Each row comes from the steps of one path. Every step used is in the known rows, and no mark comes twice. Write the path behind each row, first mark first.
Known rows
dufa -> lates: [  0   4   0   9   9   0  -1  -3  -3   3  -6  -1   5  -5  -7  -1  -5   5
   1   5   3   4 -11  -5   0   5]
sopu -> gafi -> dufa: [ 0 -8  4  5 -5 -9  2  2  7 15 -6 -4 17 -2  1 -1  1 -1 -1 -6  0  2  4 -4
 -3  8]
renaf -> mefo -> zife: [ -1   4  -8  -1  -9   5   1  -4  -1 -14   6   6 -23   2  -7   2   2   2
   8   0   4   1   4   2   1  -2]
dufa -> lates -> mefo -> zife -> kofu: [  0   3  -6  -1   0   7   1 -12  -5 -20   2  -1  -3  -2  -4  -5   2   0
  -6   8  -5  -6   2   2   1 -22]
dufa -> lates -> mefo -> zife -> kofu -> renaf: [  1   2  -8  -5   5   5   1 -12  -6 -17   3  -3  -1  -2   7   5   1   0
 -10   6  -4  -5   0   4   1 -20]
dufa -> lates -> mefo -> gafi: [-1  0 -1 10  2  8 -1 -8 -4  0  2 -1  2  0 -2 -4  7 -2 -5  8  2 -7  5 -2
 -1  0]
renaf -> mefo -> gafi: [ -2   0  -2  -2  -8   3  -1  -2   0   1   4   4 -24   3  -5   2   7  -2
  10   0   4   2   9  -1   0   5]
sesi -> kofu -> renaf -> mefo -> zife: [  2   1  -1 -15  10   5  -3   1  -2  -2   7   3 -28   3   6  11  -1   1
   7  -3  11   5  -8   4   2  -5]
gafi -> dufa -> lates: [  0   1   4  12  10  -4  -1  -2   4  19  -6   0  18  -8   1  -3  -3   1
  -1  -2   2   5 -11  -4  -2   4]
sopu -> gafi -> dufa -> lates: [  0  -8   1  10  10  -7  -1  -1   5  26  -5  -4  14  -6   1  -6  -1  -1
  -1  -3   0   3 -12  -4  -3   6]
lates -> dufa: [ 1  3  2  6 -3  0  2 -3 -2  2 -4  0  8  3  4  3 -4  5  3 -5  1  8 19 -4
  0  6]
zife -> mefo -> lates -> sopu -> gafi -> dufa: [  0  -7  12   1  -9  -7   3   8   7  17  -1  -5  -8   0   7  -4  -3  -4
  -3  -7  -8  -6 -27   0   0   1]
sesi -> kofu -> zife: [  1   0  -1  -6  12  -1  -2  13  -1 -10  -4   1  13   0 -12  -1  -6   5
   3   1   7   5  -5   0   1  25]
mefo -> gafi: [ 0  0  2  6 -7 -1  0 -1  0 -5 -1 -1 -9 -2 -6 -2  9 -2  2  2  3  2  4 -1
 -2  6]
sesi -> kofu -> renaf: [  3   0  10 -10  13  -2  -2   5  -1   5  -5  -2   0   0   6   9  -7   5
  -1  -3   9   8  -6  -2   0   3]
zife -> mefo -> gafi: [  0   1   8   0  -8   4   1   4   0  -9  -3  -2 -21   2  -7  -7   8  -5
   1   4  -5   4   7   1  -1   0]
gafi -> dufa -> lates -> sopu: [ 0  1  3 12  8 -7  0 -1  3 28 -5  0 20 -4  7 -2 -2  0 -3 -4  0 -5  2 -2
  0  3]
mefo -> zife -> kofu -> sesi: [  0   1  -5  -6  -4  -3   1   2  -2 -32   3   0  26  -2  -2  -4   3   2
   1   1  -2   3   8   2   1 -23]
gimav -> kofu -> zife: [  1   4 -14   8  -2  -2   0  12   1 -11   1   4  22  -1 -13  -1  -3   5
  -8   2  -2   7   0  -1  -1  28]
sesi -> kofu: [ 2  0 14 -5  7 -1 -1  5  0  2 -5 -1  1  0 -6 -1 -6  6  2  0  7  7 -3 -3
  1  2]
renaf -> mefo -> zife -> kofu -> sesi: [ -2   1 -10 -12  -6   2   0   0  -3 -28   9   6  13   2  -1   0   1   0
   9   0  -1   3  11   3   2 -22]
kofu -> zife -> mefo: [  0   4  -3  -3  -2   0   2  14  -1 -25  -6   0   9   2 -14  -4  -4   1
   2   5  -6   3   4   1   0  26]
renaf -> mefo: [-2  3 -2 -2 -8  2  0 -1 -1 -5 -1  5 -7  4 -6  5 -4  5  9  0  4  3  7 -3
  1  6]
gimav -> kofu -> renaf -> mefo -> lates -> sopu: [  1   4  -6  -2  -5   0   0   2   0  16  12   5 -17   5  13  16  -8   5
  -5  -6   1   0 -32   0   2   4]
gimav -> kofu -> zife -> mefo: [  1   5  -7   2  -2   2   1  16   1 -16   0   4  11   2 -14  -5  -5   2
  -9   5 -11   9   1   2   0  20]
mefo -> zife -> kofu -> renaf: [  2   2  -7 -10  -3  -3   2  -4  -2 -22   0  -2 -12  -3   3   6   3   1
  -3   0  -3   3   1   4  -1 -16]

Which path is each row?
[-2 -2 -4  6  5 -1 -3 -3  3 35  5  4 -8  0  8 -1  8 -8  6 -4  3 -7  5  1
  1  1] | renaf -> mefo -> gafi -> dufa -> lates -> sopu
[ -1   1  -3 -17  -5   0   1  -4  -2  -9  -1   2 -12   4   5  12  -5   3
   6  -2  -3   5   5   1   0  -7] | zife -> kofu -> renaf -> mefo
[  1   1   7 -13  11   2  -1  17  -1 -17  -5   0   2   3 -13  -6  -7   1
   3   4  -1   6  -4   2   2  20] | sesi -> kofu -> zife -> mefo
[  0  -3   4  11 -12   3   0  -4   6   9  -1   0  17   1   5  -1  10  -7
  -6  -2   1  -7  21   0  -3   2] | lates -> mefo -> gafi -> dufa
[  0  -8   5   7  -7 -11   2   3   7  23   0  -5   5  -2   8   1  -3   0
  -2  -9   0  -9 -28  -3  -1   8] | mefo -> lates -> sopu -> gafi -> dufa
[ -1   0  -3   3   1   5   1 -11   1   1   1   0  10  -4   3  -6   4  -4
  -9   2  -7  -6   3   3   0 -24] | gafi -> dufa -> lates -> mefo -> zife -> kofu
[ 0  1  5 14  4  3  0 -6  2 15 -5  0 30 -3  4 -2 -3  0 -8  0  0 -6  5 -3
 -1  2] | gafi -> dufa -> lates -> mefo
[  1  -3   5 -15  10   5  -4   2  -1  12   6   3 -28   4   7  10   3  -3
   9  -3  11   6  -2   3   1   2] | sesi -> kofu -> renaf -> mefo -> gafi
[ -1  -1  -6 -18  -5   1  -1  -5  -2  -6   4   2 -27   3   5   9   6  -4
   8  -1  -2   4   6   2  -1  -8] | zife -> kofu -> renaf -> mefo -> gafi
[ -1  -1   8   6   7  -1  -2   3   4  27  -2  -1  -7  -2   7 -11   8 -11
  -2   0  -7  -5   3   3   0  -6] | zife -> mefo -> gafi -> dufa -> lates -> sopu
[  1   2  10 -12  10   5  -1  17   0 -15   0  -1 -12  -2 -11  -5  -9   2
   1   3  -1   5 -48   2   3  19] | sesi -> kofu -> zife -> mefo -> lates
[-1  4 -1  9  8 -5  1 -2 -3 11 -4 -1  8 -2 -1 -2 -5  5  0  3  2 -5  3 -3
  1  4] | dufa -> lates -> sopu
[  0  -8   2   5  -6 -13   2   4   7  23  -6  -4  18   1   5   0  -1  -2
  -1  -8   0  -8  19   0  -2   8] | lates -> sopu -> gafi -> dufa
[  0  -1   9   4   8   2  -2   2   4  18  -3  -2  -8  -6   0 -11   9 -10
  -1   2  -6   5  -8   1  -2  -5] | zife -> mefo -> gafi -> dufa -> lates
[ -1   3  -9 -13 -11   4   1  -6  -2 -20   4   5 -29   2  -6   1   2   0
   8   1  -3   3   5   4   2 -18] | renaf -> mefo -> zife -> kofu
[ -1  -5   0   4  -8 -11   3   3   0   5  -4  -5   6   4  -2   1  -3   3
   0  -2   1  -8  19  -2   0   9] | lates -> sopu -> gafi
[  0   4  -3   9 -12   5   2  -7  -2 -21   1   1   3   2  -4   2   3   1
  -5   4   2  -8  17   1   0  -4] | lates -> mefo -> zife
[-1  3  2 10  4  5  0 -8 -5 -3 -4 -1 18  0 -3 -1 -5  5 -6  8  1 -5  4 -4
  0  3] | dufa -> lates -> mefo
[  1   2  -6  -7  -9   3   2  -8  -3 -27   2  -2  -1   2   7   9   3   0
  -9   3  -4  -6  16   4   0 -18] | lates -> mefo -> zife -> kofu -> renaf
[ 0 -5 -3  7  7 -8  1  0 -3 16 -2 -5  3  0 -2 -3 -4  3  0  2  1 -7  2 -3
  0  6] | dufa -> lates -> sopu -> gafi
[-1 -2  0 14  7 -5 -2 -2  4 35  0 -1  5 -5  7 -6  9 -7 -1 -3  2 -6  4  0
 -2  0] | mefo -> gafi -> dufa -> lates -> sopu
[  1  -6   7 -12  12   2  -5   3   6  30   4   3 -16   2  15   9   5  -8
   6  -9  10   6  -4   2   0   2] | sesi -> kofu -> renaf -> mefo -> gafi -> dufa
[ -1   1  -7   1   5   4   0  -7  -6 -24   7  -1  37  -2   1  -7   1   1
  -5   7  -3  -6   9   1   2 -28] | dufa -> lates -> mefo -> zife -> kofu -> sesi
[  0   4  12   1  -5   7   3   0  -3  -4  -1  -1 -16   2   5  -1  -7   2
   2  -4  -6   9 -25  -3   1  -1] | zife -> mefo -> lates -> dufa
[ -2  -6  -2  -4 -11  -4   1   0  -1   9   6   0 -24   6   1   6  -6   3
   8  -3   3  -9 -25  -2   2   8] | renaf -> mefo -> lates -> sopu -> gafi
[  0   2  -3  -3 -15   6   3  -9  -3 -29   1   0  -3   1  -4  -1   3   1
  -6   5  -6  -7  20   3   1 -20] | lates -> mefo -> zife -> kofu
